Each row was made from one walk, in order. Every step used is in the known rows, and no mark comes twice. Write each row's walk.
Known rows
pezat, pokoge: [  6 -13  19   5   8 -16   6   4 -23  14  55 -13  21 -15  13  32  29   7
  -4 -17  -7 -19 -18  37 -10   9  10  17  17 -24 -23   5  -4   6  18 -27
  -1 -27  18]
dopo, nepo, vovuri, voran, mizof: [  9   6 -13 -10   8  -4 -17   5  17 -14   6 -13   5 -16 -33  -4  -4  -9
  20  26  -6  -3 -14 -19 -13 -11   6 -14 -30  -7  -6 -12   9  22  29 -40
 -16  18 -11]
pokoge, pezat: [ 27  -7  13  -2  20  -5   6   7 -16 -15 -11  -3  36 -16  -4   7  -7   5
 -37  19   5 -11  12  -6  26   3  34  10 -13 -15  -7   1 -34   8  11  15
  23  -8  -4]
nepo, vovuri, tolor: [  1 -11 -24 -29  -6  10   9   3   8 -19  -4 -29   2  -3 -33 -10   8 -23
  -5  42 -18  38   1  24 -25 -37  13  18  -8 -10 -13   7   1 -46  -1  -1
   6  -5 -16]
sare, tiga, dopo, nepo, vovuri: [ 28  -9 -11 -12  16  -6  -4   9  -1 -22   6  17  17  15   7   1  -7   1
 -16 -16  13   3  -3  34  18 -22 -33 -28  -8  14  14 -19  29   8   3 -12
  26  23 -29]
geva, pifor: [-14   8  30   6  -5  12  -3   7  16   5  29   8 -19 -27   2  14  -8  14
 -27  -2 -10   3 -15   1 -18  -1   5  26  25  15 -13   4 -23  -3  13   5
  -5 -21  33]
tiga, dopo: [  4 -10  -4  10  22  15   0   0 -14  13 -11   7  26  12  32  31 -20   0
   4 -43  15  -8  -8  10  16 -24 -11  24  25 -14   7   3  13 -11 -28   0
   1 -15  11]
dopo, nepo, vovuri: [ 14  -7 -13 -17  17 -18  -8   0  12 -18  21  -3  16 -19 -34 -18 -25   0
  22  29  -3 -14  -6   8 -18  -7  23 -10 -17  -6  -2 -15  20   6  29 -28
 -12   6  -6]
pifor, dapumop, loza, nepo, vovuri, voran: [-36  -4 -13  17 -25   9   9 -35   4   8 -15 -19 -14  -3  16  -6   3   1
  12 -15  -4   3   2 -27 -34  24  -8  -6 -28  27  -6  18 -10 -12   0  -5
 -10  -3   2]
vovuri, nepo, loza: [  9   5   1 -11  -5  12  -3  -1 -11 -15 -23  10  18   0  14 -11   8 -27
  33   6  27  -2   6  19  -4 -13  10  27  44 -25   5  15  11 -14 -11  -2
 -16 -11   6]
tolor, vovuri, nepo: [-17   7  19 -25  -6  21   7  24  -3 -36 -13 -37 -15  13  -5  21   3  -1
  36 -19  -8  27   3  25 -15 -29  13  12  49 -18  29  21  -9 -26 -14  -8
   7 -20 -23]
dapumop, pifor: [-16 -20  20  17   1  -9   8  20  -7 -12  32  11  -6   1  -3   5  -3  27
   2  13   7  -5  18  15  11   7  -6   3   7  27 -45  14 -15 -10  -5  22
  -8   4  31]
voran, vovuri, nepo, loza, dapumop, pifor, geva: [  5   5 -17  11  -2  12  14  15  -8  -6  -3  -9 -11  21  -3  -6  22 -33
  22  13 -15  17   5 -19  12  11 -13   9   9 -13  34 -15 -17 -18 -26 -10
  -3  19  -1]
tolor, deku: [  2  11   3  -6  -7  15  16  42 -15 -20 -20  21  17  11 -18   7  -9  38
   0  -9 -10  17  17  15 -26 -13 -28  25  10  -6  -4  18 -21   1  18   8
   3  -9   8]
geva, pifor, dapumop: [-27  -1  21  21 -10   8   7  -7  22  16  25   7 -37  -7   8   3 -10   9
 -16 -19 -17   5 -22 -18 -35  18   8  18  19  23  17  -3 -29  -9  18   4
   1 -19  24]
tiga, dopo, nepo, loza, dapumop, pifor: [  4 -18 -15  18  28  -1 -23 -23  -7  17 -17  18  23   6  11 -11 -42 -14
  32 -11  17 -35  -5 -14  24  -5   8  -6  18 -10  12  -7  30   9  -9   4
 -11   6  19]
vovuri, nepo, dopo, tiga, pezat, pokoge, kopudo: [ 27 -10  10 -16   6 -16 -16  34   8  16 -13  15  50  32  17  -1   5 -10
  16  -6  11  -2   0  13  40   0  35  14  22 -20  24  -6  23  -6 -14 -11
 -31 -13 -23]
sare, tiga, pezat, pokoge, kopudo: [ 28  -6  25  -3  -4 -18  -2  32 -23  -7  14  12  31   4 -11  17  25   3
 -59 -19  -1   2  -4  35  37  -4   0 -25  -6   6   4 -33  -6   2  14 -18
  34   0 -33]
geva, pifor, dapumop, loza, nepo, dopo, tiga, sare: [-29   4  22  24  -4  -1 -18 -27  33  34   4   8 -33   0   4  -6 -26  13
 -13 -19 -17 -20 -16 -34 -25  28  11   1  -6  46   1   8  -4  -1   6  14
 -25  -9  29]
sare, tiga, dopo, nepo, loza: [ 28  -4 -10  -6  15  -6  -4  -1  -8 -18  -3  32  19  11   8  -6 -10  -1
 -14 -19  23 -12  -4  29  24 -15 -31 -26   1   3  17 -16  27  16   2  -1
  22  18 -22]
loza, dapumop, pifor, geva: [-19 -24   1  16   1 -26  21 -10 -13  21   9  -6 -21   8  44  -7  35   9
  -7  16 -22 -11  35 -26   0  36  -9 -20  18  14  -3   0 -12   5  -6   9
  14  21   2]
loza, nepo, vovuri: [  0 -12  -7 -21 -13  -6  -9  13   4  -4   5 -36  30 -10 -10 -14   3  22
  11  23   4   8   6  40 -37 -11   9   7  10   7 -50   1  21  -5  -5 -16
  -6  -2   9]
mizof, voran, vovuri, nepo, loza, dapumop, pifor, geva: [  1  30   6  20  -3  24   2  20  -1   0 -16  -6 -58   8   6  17  34 -24
  15  15 -12  39  -2 -36  33   4 -19 -17 -13 -16  33 -14 -17  28  -1   7
  28  19 -10]
sare, tiga, dopo, nepo, loza, dapumop: [ 26  -8 -15  -5  10 -11  -4  -8  -9  -8  -9  25  14  17  22 -13   0  -5
 -15 -18  18 -12   1  20  22  -8 -32 -34   6   3  20 -19  28  21   1   0
  29  26 -22]
pifor, geva: [ -1   1   8   1  24 -13  37   2 -10   1  14  14   0 -16  14  23  18   4
 -13  -1 -22 -11  17 -18  -3  18  -1  14   0 -15  37  -2 -11  -7  -1 -16
   5 -18 -36]
geva, pifor, dapumop, loza, nepo, dopo: [-34  -1  14  24 -21  14  -5 -20  28  25  16   4 -18 -15  10 -12 -20  12
 -13 -10 -12  -8 -15 -24 -26  34   9  14  -2  38  -4   8 -14  -9   2  13
 -18 -20  32]
dapumop, loza, nepo, dopo, tiga, pezat, pokoge: [  3   1  10   1 -11  -7 -22 -27  -8  28   8  -5  49 -22  -4  -1 -12  17
 -10  -1   8 -34  14  -1  23  25  12  -8 -35  16 -58  20  24   5 -22   8
 -32 -11  11]
nepo, vovuri: [  1  -6  -6 -32   6  -2   7  20   4 -30  15 -32   5 -17 -21  -1  -7  -2
 -15  22  -5  23  11  22 -23 -22   7   4 -20  -3 -12  -5  -7 -28  14  -8
   7  -6 -15]
nepo, loza, dapumop: [ -4  -1 -14 -13  -5 -11   4 -22 -19   4 -24  -1  -2 -16  10 -36   6 -13
 -14  17  15 -22  20  -8 -11  12  12   0  16 -32   1  -2 -11   6  11  26
  11  -5   5]
nepo, vovuri, voran: [-11   9  -4 -27  -8  13   0  19  15 -35 -14 -40 -10 -16  -7  15  15 -10
 -13  22 -11  42   7  -5 -19 -35  -6   1 -26  -4  -5   5 -19 -11  24 -23
  -4  -5 -22]
vovuri, tolor: [  2  -7 -20  -1 -18  11  23 -15  -7  10 -15   8   3  15  -6   0  32 -15
   1  17 -11  17  -9  22 -14 -24   6  39  30 -22 -16  23   3 -28 -24   8
   1 -10   7]
pifor, dapumop, loza, nepo: [-29  -9 -10  23 -20   0  17 -39  -7  20  -1  -3  -6   1  20  -8  -1  11
  12 -25   4 -16   2 -15 -32  36  -5   0 -13  25 -10  16  -5 -12 -11   5
  -7  -6  13]
pokoge, kopudo: [-13 -10  -3 -16  10 -11   4  52  -5   2 -24  18  20 -11   1   4   0  12
 -29  -1  17   0  -7  13  19  -4  22  37  23 -11  20  -9 -37 -19   9  16
  -3 -28   7]

Write each row's walk
[ 10  38   8  13  -7  31   5  32   0  -5  -9  -7 -47  11   6  36  35 -13
  12  -7  -2  47 -19 -10  25 -15 -23   0  -8 -22  19 -10 -15  27  -5  -5
  26  10  -2]	mizof, voran, vovuri, nepo
[ 15 -12  -7 -20 -10 -32  -7  17  15  24   0   2  47  21   8 -27  -2  44
   7   7  17 -19  11  30  -2  13  15   3   7  -4 -35   2  36  26 -18   8
 -26  -2   0]	loza, nepo, dopo, tiga
[-29  -5  -7  22 -11   2  26 -38 -10  11   4   4 -19  -1  19   1  -3   1
   1 -31   1 -11   3 -24 -23  32  -6   1 -22  18   8  14 -19 -20  -4  10
  -1  -9   5]	pifor, dapumop, loza
[  7  35  -5  15 -13  31  12  19   1   4 -14  -5 -53  12 -14  28  39 -15
  -3   7 -15  51 -24 -12  21 -20 -18   5 -18 -27  12  -7 -20  20  -6  10
  32   8  -2]	mizof, voran, vovuri, tolor
[ 10  -4 -19  -4   9 -26  -9 -31  -4   5  -6  17  11 -18 -13 -42 -16  -9
  22  24  11 -44   1 -14 -10  17  26 -14   8 -26   8 -12  18  29  27  -5
 -10   8   8]	dopo, nepo, loza, dapumop
[-13 -11  -7  -2  -6 -13  -1 -17 -17   0 -14   2  -8 -13   3 -40  -1  -9
  -7  29  14 -22  27 -10  -1  17  11  -9  12 -13 -13   1 -13   3  10  37
   5   4  17]	nepo, loza, dapumop, pifor
[  7  38   7  12  -4  24  11  32  -2  -4  -1  -7 -51   2  -5  35  28   0
  -9  -7  -6  41 -18 -14  23 -11 -23  -4 -26 -22  13 -15 -26  32   5   6
  33   7  -1]	mizof, voran, vovuri
[  4 -10 -13   3   9 -27 -13 -27  -3   2   0  19   7 -15 -18 -45 -20  -4
  27  33  11 -45   6 -15  -3  21  25 -20   5 -13  -2  -9  16  27  26   2
 -14  14  17]	dopo, nepo, loza, dapumop, pifor
[ 25  -6  -6 -31  12 -38   8  26  20  10  10  23  28  28   5 -19 -14  28
 -19  -1  12 -15  17   5  28  10  14   0 -24 -20   9  -5  15  16  -3  27
 -21  -6 -28]	nepo, dopo, tiga
[ 13 -10 -25 -15   9 -10  -6 -13  15 -11   7  -2  14  -8 -42 -25 -14 -16
  28  42 -12  -3 -12   9 -20 -17  26  -1 -10 -11  -2  -6  26  -7  18 -24
 -13   8  -7]	dopo, nepo, vovuri, tolor
[-35   5  21  25 -13  17   2 -27  18  16  23   8 -37 -24   8   5 -18   4
 -19 -17 -15  -1 -16 -29 -27  25   1  14   0  36   4  11 -30 -15  12  12
  -7 -19  30]	geva, pifor, dapumop, loza
[-30 -11 -14  14 -18   1  12 -36  -2  11   0 -15  -7  -3   9 -13  -7   4
  11 -15  -1  -5   4 -14 -36  30  -1  -4 -24  28  -9  12  -4 -20  -6   2
  -5  -4   6]	pifor, dapumop, loza, nepo, vovuri
[ 29  -7  -7  -3  13  -7   1   5  -6 -13   5  29  18  19  18   6  -1   7
 -14 -27  17  -6  -6  33  22 -15 -37 -23   5  10  13 -16  27  17  -3 -10
  24  20 -21]	sare, tiga, dopo, nepo
[ 11  -5 -16   8  27  18 -26   0   5   8 -13  -6  24   6  -1  20 -29 -19
  24 -18   6  -7 -22 -20  15 -27  -7  -1 -10  -9  11 -12  24   8  -8 -28
 -10  10  -3]	tiga, dopo, nepo, vovuri, voran, mizof
[ 27   0 -10  -6   9   6 -12  14   2 -17  -3  10  10  18   6  11   8  -7
 -17 -19  11  10 -11  11  23 -23 -47 -32 -19  13  10 -20  19  20   1 -20
  25  34 -33]	sare, tiga, dopo, nepo, vovuri, voran, mizof
[  6  -1  -6 -10 -10   6  -3 -12 -14  -1 -32   0  10   7  33 -20  22 -31
  31   8  20  -4  14   7  -8  -3   9  14  51 -25   8  11  12  -8 -12  -1
  -8   1   5]	vovuri, nepo, loza, dapumop
[ 13 -14 -16   2  34   6 -18  -6   3   3  -5   1  31   3   1   9 -44 -12
  27 -16   7 -14 -14   1  10 -26   7   3   3 -10  16 -12  33  -4  -6 -20
  -8  -1   2]	tiga, dopo, nepo, vovuri
[-37  -2   7  19 -24  23  -8 -32  28  18  11  -8 -31 -20  -8 -11 -15  -6
  -8   8 -24  13 -20 -21 -39  14   9  15   0  40 -10  13 -14 -26   5   9
 -10 -14  27]	geva, pifor, dapumop, loza, nepo, vovuri, tolor
[-17 -19  22  21  16 -15  20  14  -6  -8  33  18 -11  -7  -2  12   2  19
   1  20 -15  -9  27 -10  16  23  -4  -2  -3  24  -9   7 -16 -13  -4  11
  -6   0   1]	dapumop, pifor, geva
[-36   0  16  17 -17  17  -9 -25  26  13  21 -10 -29 -27  -2  -6 -22   4
 -12  -1 -18   6 -15 -22 -37  21   6   8  -6  43  -8   7 -19 -18  12   6
  -8 -15  28]	geva, pifor, dapumop, loza, nepo, vovuri
[ 17   9  22 -12  44 -48  -9  -8   3  17  -6  18 -26  29  -5  25  -6  22
 -13 -27  -1 -27   6  -4   0 -19   2 -16   0   4   0   7  13  20  11   6
 -11  17  -6]	dopo, tiga, sare
[-36   2  20  26 -19  16  -5 -27  21  22  20   2 -28 -23   8  -1 -16  11
 -11 -13 -13  -4 -17 -23 -33  27   3  13   6  41  -9  12 -20  -9   7   9
 -10 -17  36]	geva, pifor, dapumop, loza, nepo
[ 33  -2  28   1  -7 -16   4  17 -26  -8  27   8  27   5  -8  21  28   4
 -53 -23  -4   1   0  37  26  -4  -8 -31 -10   6  -8 -28   3   8  10 -23
  36   5 -32]	sare, tiga, pezat, pokoge
[ 24  13 -14   2   8   0   6  33   8   4  -9  -6  -1  54  -2   9  16 -17
  17 -16 -11  10 -11  -5  13  -4  -9  15  -1 -11  30 -15   3 -10 -34 -18
 -23  19   0]	voran, vovuri, nepo, dopo, tiga, sare
[-21  11  -2  -5 -22  21 -15 -28  -3  -6 -11 -28  15 -41   0   6   2   6
  -1  16   7  -1  17  -4 -10   0 -16   0 -31  28 -64  35   4  -7 -13  -1
 -25  -4  18]	dapumop, loza, nepo, vovuri, voran
[ 13   2 -11  -6  15 -19  -9 -19  -2  -8   2  27  19 -25 -32 -33 -31  -4
  24  22  18 -43  -6  -2  -6   6  28  -2   1 -27   5  -8  17  22  28  -6
 -19  -4   9]	dopo, nepo, loza
[  2  30   5  19 -11  26  -5  23  -1  -2 -17  -8 -55  12   5  14  32 -20
  15  12  -2  41  -7 -24  30  -4 -19 -15  -9 -15  15 -11 -17  30  -2  13
  26  22   5]	mizof, voran, vovuri, nepo, loza, dapumop, pifor
[ 20 -15 -10   3  10 -12  -8  -4  -8 -10  -2  28   9  19  16 -15  -5   0
 -11 -10  18 -13   6  19  28  -4 -33 -39   4  17  10 -16  25  18   1   7
  26  31 -14]	sare, tiga, dopo, nepo, loza, dapumop, pifor
[-15   4  -3  -9 -16  13 -12 -28  -9  -3   3 -23  23 -41  -6  -2 -10  10
  -3  16  10 -10  18  10 -12   6  -9   2 -28  29 -67  30  10 -17 -18   6
 -19  -4  21]	dapumop, loza, nepo, vovuri
[ -6   4  13 -37   0   4   2  31  13 -30 -14 -28  -4  30  -8   5  -8   6
  32 -14  -5  22   9  18   4 -21  22   3  30 -20  40  16   3 -17 -15   5
  -5 -17 -42]	tolor, vovuri, nepo, dopo, tiga
[-27   0  15 -21  -9  17  -4  13  -5 -36 -23 -38 -24  10 -10  -6  -3 -11
  39   3  -5  18  16  10  -8 -17  19  -3  47 -13  27  20 -11 -24  -8  11
   8 -10 -18]	tolor, vovuri, nepo, loza, dapumop, pifor
[ -4   4  -3  -8 -12  -5 -11 -25  -1  16  -1   3  34 -20   7 -11 -13  25
  -5   5  18 -28  22   2  12  22  -5   0 -31  20 -57  31  21   5 -26  23
 -33  -5  14]	dapumop, loza, nepo, dopo, tiga
[  8  37   0  11 -10  28  -1  19  -3   1 -24 -11 -52  10  10  17  37 -23
  11   3  -1  41 -12 -22  23  -8 -18  -9  -6 -28  26 -14 -15  32   0   5
  30  15  -3]	mizof, voran, vovuri, nepo, loza, dapumop
[ 32   6  26 -17  22 -41  -7   1  -7  15  12  20  16  12 -26  19 -18  20
 -31 -14   1  -2  16  -8  39 -15  23 -26 -17 -14   1 -16   4  16   9   7
   5   6 -41]	dopo, tiga, pezat
[ 10   7 -33   8 -16  19  29  12  -7   3   1 -10  -9  29 -27   7  32 -22
  -3   6 -25  33 -20   5  -2 -15 -14  33   1 -24   8  -6 -21 -29 -34  -5
   5   7   8]	voran, vovuri, tolor
